Known rows, with every step that occurs
livul zelike: [  2.9  18.1  13.4  -4.9   6.9   9.6  -5.2  20.8   4.0  -7.3  -6.2 -14.9
   1.3   4.0 -18.3 -22.9  -7.2 -13.8]
sitov livul: [  6.9  -1.7 -15.1  -6.1 -12.5  -0.6  -2.6 -14.9   4.4   0.1 -16.7 -10.0
   1.8   6.4 -12.5  -2.9   1.2 -17.2]
pomove zelike binepib fusos zikib: [ 39.8   6.8  -6.3  -0.7  -2.2  23.0  18.3  33.5 -16.4   8.0  17.5 -11.8
  40.3   5.1  44.4   2.8  -0.1   8.2]
zelike binepib fusos zikib: [ 23.0  17.3 -13.0   6.5  -2.0  24.3  33.0  23.8 -11.3  17.2   8.3   3.2
  13.8 -11.5  23.1  -3.9  -6.8   8.8]
sitov fegig: [ 0.8 -3.3 26.7 20.7  2.3  8.2  5.0  3.2 23.3 -2.7 -0.2  9.2 19.0 16.4
 -3.8 -0.5 19.8 -7.2]
livul zelike fegig sitov: [ 11.2  38.9  31.6   7.4  -9.5  43.6  -0.3   5.8   7.7  12.7   2.6  -6.7
 -22.5  14.9 -49.5 -18.1   1.0 -27.9]
fegig sitov: [  9.4  -0.1   5.9   5.5  -9.6  27.8   6.4  -5.6  -4.4  19.8   2.4   4.0
 -10.6  18.7 -16.3  -1.3   7.2  -3.5]
zikib sitov livul zelike: [  9.2  26.4  -4.6 -27.3 -20.2  43.4 -16.4  -3.2  18.3 -18.3   4.9 -22.4
  13.2   6.0 -28.9 -43.2 -11.8 -24.7]
pomove zelike: [ 16.5  -9.2   3.5  -8.0   2.4  -0.3 -13.3   8.0  -6.4  -9.8   9.5 -16.4
  25.8  17.0  22.3   7.4   6.1  -0.5]
livul zelike fegig: [  2.8  41.3  26.7   2.7  -0.2  15.2  -8.5  12.3   9.2  -7.9   0.3  -9.9
 -11.7  -4.5 -31.4 -15.7  -5.5 -24.7]
zikib sitov binepib fusos: [ 20.6   1.3  13.1   4.0 -17.3  43.7   8.8 -10.3  24.2  17.1  53.8   5.4
  44.9  -9.0   7.9  -5.3  -5.7  25.2]
fusos zikib sitov binepib: [ 12.8   9.0 -10.9 -15.8 -30.0  55.9  -3.8  21.8  27.7  19.4  29.0   0.8
  35.0  16.4   9.4  -9.7 -30.7  12.0]
fegig sitov pomove zelike: [ 18.0   6.5  18.1   5.3   1.2  38.7  -4.3   1.7  -2.7  11.3  -2.9 -14.2
  38.4  27.1   1.8  11.0  40.7   2.6]
zikib sitov pomove zelike: [  8.8  17.6   6.8 -14.1  -6.3  46.3 -20.8  -0.1  10.2 -17.5  21.3 -12.1
  60.2   6.4  21.3  -2.3  29.4  13.4]
livul zelike binepib fusos: [ 21.3  22.9  14.9   7.1  15.9  26.2  19.7  15.7   0.1   0.9  10.3 -18.5
  14.2 -15.6  -9.8 -18.4   4.5 -11.9]
zikib sitov pomove: [ -7.8  26.6   1.8  -9.4  -5.2  46.7  -8.1 -10.3  16.4  -6.5  10.1   3.8
  32.5 -10.9  -1.7 -10.1  22.0  13.7]
fusos binepib: [  7.9  12.6  -2.8  -9.6  -4.3   9.6  14.1  24.2   1.4   3.9  -8.5  -2.2
   9.5  11.4  16.5  -8.0 -28.0   5.3]
fegig sitov binepib fusos zikib: [ 35.4   3.3   9.1  16.4 -24.0  44.7  32.3  19.8  10.4  56.3  20.1  11.4
  25.3  22.1   1.9  -1.8 -12.2  19.1]
zikib sitov pomove zelike binepib: [ 15.3  15.6  -1.7 -14.6   3.3  63.4 -15.8  -2.4   8.9 -16.9  19.8 -26.5
  62.4  -0.6  18.2   9.0  37.0   0.0]

Rows
[ 33.4  31.2  47.9  24.6 -11.1  54.8  16.5   2.5  24.1  40.1  28.9  -3.9
  13.2   7.8 -44.6  -6.5   0.4 -11.7] | livul zelike fegig sitov binepib fusos
[ 46.3  14.7 -26.5 -19.4 -29.6  57.5   7.7  12.0  -3.0  -5.6  26.5 -19.4
  51.9   6.4  32.2 -15.6  -6.6  -1.8] | pomove zelike binepib fusos zikib sitov livul
[ 18.1  26.4  -6.6  -6.3 -24.8  39.6  17.7  18.8  -1.9   8.7  36.1  22.3
  21.7 -10.5  26.7 -29.5 -21.4  29.2] | binepib fusos zikib sitov
[ 43.8  23.3   5.4  12.8  -0.5  62.2  29.3  25.3 -11.7  28.2   4.7  -9.7
  53.0  16.5  23.7   6.7  35.7  12.4] | fegig sitov pomove zelike binepib fusos zikib
[ 17.7  23.9  18.9  13.1 -24.4  50.3  20.4  22.0  24.0   4.7  36.6  30.7
  39.0   6.0  24.6 -33.2  -2.8  23.3] | binepib fusos zikib sitov fegig
[  2.5  38.8  24.1  21.3  -7.9  45.6   4.7 -15.7  12.0  21.9  -7.9   8.2
  -0.9   3.7 -34.0  12.5  35.2  -6.6] | zelike fegig sitov pomove
[  7.7  16.8   4.2  -5.8  16.2  27.5   1.1  17.4   4.9  -7.5  -7.3 -29.2
   5.4  -0.3 -21.0 -13.1   1.0 -28.2] | livul zelike binepib
[ 18.7  38.4 -25.4 -31.9 -23.0  71.1  -2.2  24.5  11.2  -8.5  -5.3 -31.2
  17.6  11.6 -18.5 -42.3 -24.7 -33.2] | fusos zikib sitov livul zelike binepib
[ 26.7  67.6   3.8  -9.9 -37.9  56.3   5.8  15.6  14.7  -0.4  19.7   0.6
  11.5 -11.3 -17.7 -49.0 -25.7 -11.4] | binepib fusos zikib sitov livul zelike fegig
[ 25.7  41.3  24.1   6.5  -9.4  78.3  23.7  40.5  24.4  -2.0  27.6   2.3
  44.2   6.2   2.9 -45.3  -1.7  -7.0] | livul zelike binepib fusos zikib sitov fegig
[  4.3  15.5  11.3  13.6   0.0  39.5   9.6  -7.8   5.2  21.7 -14.2   3.1
  13.6  11.0 -20.0   4.4  34.9   3.2] | fegig sitov pomove
[ 15.1  -2.5  -9.4  -2.1 -22.7  26.7   4.6 -19.7   0.8  17.7 -15.4  -7.9
  -9.0  24.2 -28.5  -4.7   8.6 -20.1] | fegig sitov livul
[ 16.2  19.6   2.9   8.4 -30.2  32.3   1.0 -28.3   7.7  18.0  -7.0  -3.1
 -22.5  15.1 -42.3   2.6   7.6 -29.3] | zelike fegig sitov livul
[ 24.3   6.7   7.7   5.9   7.3  55.9   2.4   0.3  -2.8  12.6  -4.8 -29.0
  42.0  24.4  -1.3  21.9  49.5 -11.6] | fegig sitov pomove zelike binepib
[  5.5  57.4  38.7  16.9   0.4  55.5   1.3   4.1  15.7  16.2 -12.9  -6.4
   1.3   5.2 -52.8 -12.7  28.8 -20.6] | livul zelike fegig sitov pomove
[ 28.1  58.1  15.6   2.4 -22.7  58.3   0.9  17.6   9.0   0.4  37.6  13.4
  56.1 -10.9  32.4  -9.3  14.6  26.2] | binepib fusos zikib sitov pomove zelike fegig
[ 17.1 -15.1  12.6   9.5 -13.7  38.7   5.9  -6.8  20.0  39.3  11.7  -6.6
  13.6  29.3 -23.3  14.4   1.2  -3.4] | fegig sitov binepib
[  3.5  21.0 -15.2 -20.4 -26.4  44.0  -1.9  21.2   4.1   0.5  19.7  10.1
   9.4   5.8  14.3 -24.8 -26.5  13.5] | fusos zikib sitov
[ 17.8  14.6   3.9  -7.8 -14.8  36.3   0.7  -1.8   6.9  11.0 -21.9 -24.4
  -4.8  29.2 -46.7 -27.8   0.6 -35.4] | fegig sitov livul zelike
[ 39.3  17.0 -11.9 -14.9 -15.5  58.5  10.0  25.5  -6.8  -3.0  44.7  -8.7
  49.9   2.4  45.2 -11.6  -6.5  16.2] | pomove zelike binepib fusos zikib sitov
[ 27.9  42.7  -7.3 -18.6 -29.3  50.4  10.3  23.3   9.8  -0.3  12.9  -4.7
  25.0  -1.1  -3.4 -56.9 -27.7  -1.8] | binepib fusos zikib sitov livul zelike
[ 38.6  11.4  16.3  18.1   9.3  52.5  20.3  -3.2  -7.3  19.7  11.4 -16.9
  52.8   6.5   8.7  17.1  53.2   4.6] | fegig sitov pomove zelike binepib fusos
[ 47.3   4.4  39.1  25.2 -18.2  41.7   7.7  -7.7  12.9  35.5  45.5  -4.6
  38.0  19.5  -4.3  25.0  13.2   1.8] | pomove zelike fegig sitov binepib fusos
[ 52.5  17.3  26.3  17.9 -30.2  50.4  15.9  20.7  10.0  45.6  37.9   1.6
  38.1  32.7  10.0  14.1  -5.5   9.2] | pomove zelike fegig sitov binepib fusos zikib
[  6.8   8.3 -19.2 -20.7 -28.2  34.2 -13.0 -21.5  13.2 -12.2   9.8  -6.8
  13.3   1.5  -9.9 -19.8  -4.6  -9.5] | zikib sitov livul
